(in the rows, 128 means zero)
Known rows, with every step that occurs:
beto > deda: [122 136  86 145 169 136 118  99 161  93 158 135 115 208 112 137 157 104
 116  97 154 112 135  84]
siful > beto > meler: [ 98 159 164 131 132 103 148 136 118 105 199  57 124 197 142 117 104 166
 157 100 127 161 134 145]
meler > nakob > deda: [151 126 148 125 122 115 105 105 161 120 102 105 130 109 100 127 134 103
 132 136 136 123 134 111]
tilure > beto > meler > nakob: [133 188 122 161 171 103 128 126 181 104 109 110 127  51 123 117 100 150
 123 102 133 118 136 104]
siful > tilure > meler: [125  95 139 144 127 121 107  93 115  58 190  84 107 176 108 168 200 123
 114 105 176 116 115 143]
tilure > meler > nakob: [145 106 151 162 165 126  96 122 131  87 106  49 101 122  90 164 127 117
 134 126 134 125 114  99]
meler > nakob > deda > tilure > beto: [145 118 103 121 139 125 128 125 149 148  58 188 131  51 116 106 131 100
 114 148 126  70 150 122]
deda > tilure > beto > meler > nakob: [139 165 105 157 168 121 136 141 144 143  98 140 128  52 136 113  86 147
 122 127 107 109 140 117]
siful > nakob: [122 161 128 117 123  90 161  84 147 103 235 123 130 160 116 145 117 146
 132 107 148 149 126 102]
siful > nakob > deda: [118 138 127  86  93  93 146  90 144 116 169 169 152 122 117 122 125 137
 135 128 147 131 132 126]
beto > meler > deda > tilure > siful > nakob: [100 146 149 104  56 130 179 144 115 164 183 186 176  89 183 128  96 187
 118 135 105 207 106 140]
siful > beto > meler > nakob > deda > tilure: [121 107 148 114 128 129 120 151  92 189 109 115 151 107 131  97  75 136
 176 156  75 158 141 181]
deda > tilure > beto > meler: [116 173 101 138 141 120 156 151 130 113 120 158 129 115 163 107 111 167
 109 118 135  82 143 115]
meler > deda > tilure: [120 125 146 129  76 133 157 113 124  99 153 157 149 159 174 136 154 162
  93 138 147 107 137  97]
beto > deda > tilure > siful: [127 106  78 130 150 171 133 142 122 162 149 152  97 219 122 142 153  77
 114 119 122 145 115 110]
tilure > siful > meler > nakob: [156 180 160 149 151 134 112 124 140 138 120  68 114  93 116 152 103 137
 145 117 116 177 104 121]
tilure > siful > beto: [108 124 177 118 113 116 164 137 123 129 226  42  81 243 116 141 148 107
 148  98 139 181 116 138]
deda > tilure: [136 133 123 134 120 130 150 120 112 113 179 106 107 206 135 140 134 128
 117 132 140 104 136  99]
nakob > deda > tilure: [132 111 124 103  90 131 132 127 110 127 115 152 132 174 138 115 143 118
 119 152 140  85 140 121]
beto > deda > tilure > siful > meler > nakob: [151 142  81 151 197 182  95 134 114 196  79 158 126 103 116 141  96 103
 144 134  81 166 109 136]

Rows:
[110 141 162 123  56 149 157 166 116 135 135 138 151 135 192 127 128 172
 103 134 119 170 110 123]	beto > meler > deda > tilure > siful
[149  85 132 157 162 147 103 136  93 124  93  85 104 126 104 160 111 116
 132 153 110 114 117 112]	deda > tilure > meler > nakob
[141  69  74 163 210 174  82 131 104 143  65 140 116 131  93 152 123  87
 132 142 101 114 120 112]	beto > deda > tilure > meler > nakob
[140 149 149 128 119 115  96 132 154 127  84 102 151  75 121 111 100 139
 142 134 119 144 129 128]	beto > meler > nakob > deda
[131 163 124 128 139 103 112 136 179 116  50 151 151  15 127  94 111 140
 126 122 131 100 142 127]	tilure > beto > meler > nakob > deda
[124 151 107 141 134  94 147  74 175  68 212 142 112 134 118 136 207 118
  94  82 193  87 141 131]	siful > tilure > beto
[132  73 159 102 111 139 133 152  97 211 135 106 107 149 106 118 118  76
 163 153  87 183 123 176]	meler > nakob > deda > tilure > siful > beto
[ 99 165 132 140  88  99 145  94 179  62 168 189 177  52 177 117 191 188
  82  85 182 111 139 144]	siful > tilure > beto > meler > deda
[144 128 131 126 119 138 104 146 116 168  73 133 154  78 133 108  87 137
 143 160  95 135 134 141]	beto > meler > nakob > deda > tilure
[127  94 129 137 133 146 124 143  79  93 118  98 104 191 131 154 139 133
 119 142 137  88 121 110]	deda > tilure > meler
[ 99 105 117 125 161 143 137 132 134 147 194 106  92 244 105 134 156  78
 146  89 127 181 119 138]	tilure > siful > beto > deda
[145  66 138 131 125 126  71  94 131 103 102 109 134  79  84 149 184  95
 129 135 149 125 117 168]	siful > tilure > meler > nakob > deda
[122 117 107  83  91 113 153 106 106 154 160 198 155 129 131 119 113 134
 135 154 123 121 137 139]	siful > nakob > deda > tilure
[114 149 103 105 110 125 139 157 126 124  53 200 154  77 166  84 120 156
 111 136 133  65 149 135]	nakob > deda > tilure > beto > meler
[123 126  99 101 108 120 146 132 131 117  78 204 129 110 142  98 155 118
 101 138 152  43 153 119]	nakob > deda > tilure > beto
[160 157 138 145 150 156 122 140 105 176 113  98 115  95 126 149  89 133
 144 143  91 168 107 139]	deda > tilure > siful > meler > nakob
[141  86 150 129 136 130  80 128 127  98  40  95 124  91  94 140 137 107
 136 145 135 107 120 120]	tilure > meler > nakob > deda
[ 99 105 155  85  81 140 144 187  76 190 132 122 130 179 154  97 111 127
 161 141  94 175 122 189]	nakob > deda > tilure > siful > beto > meler
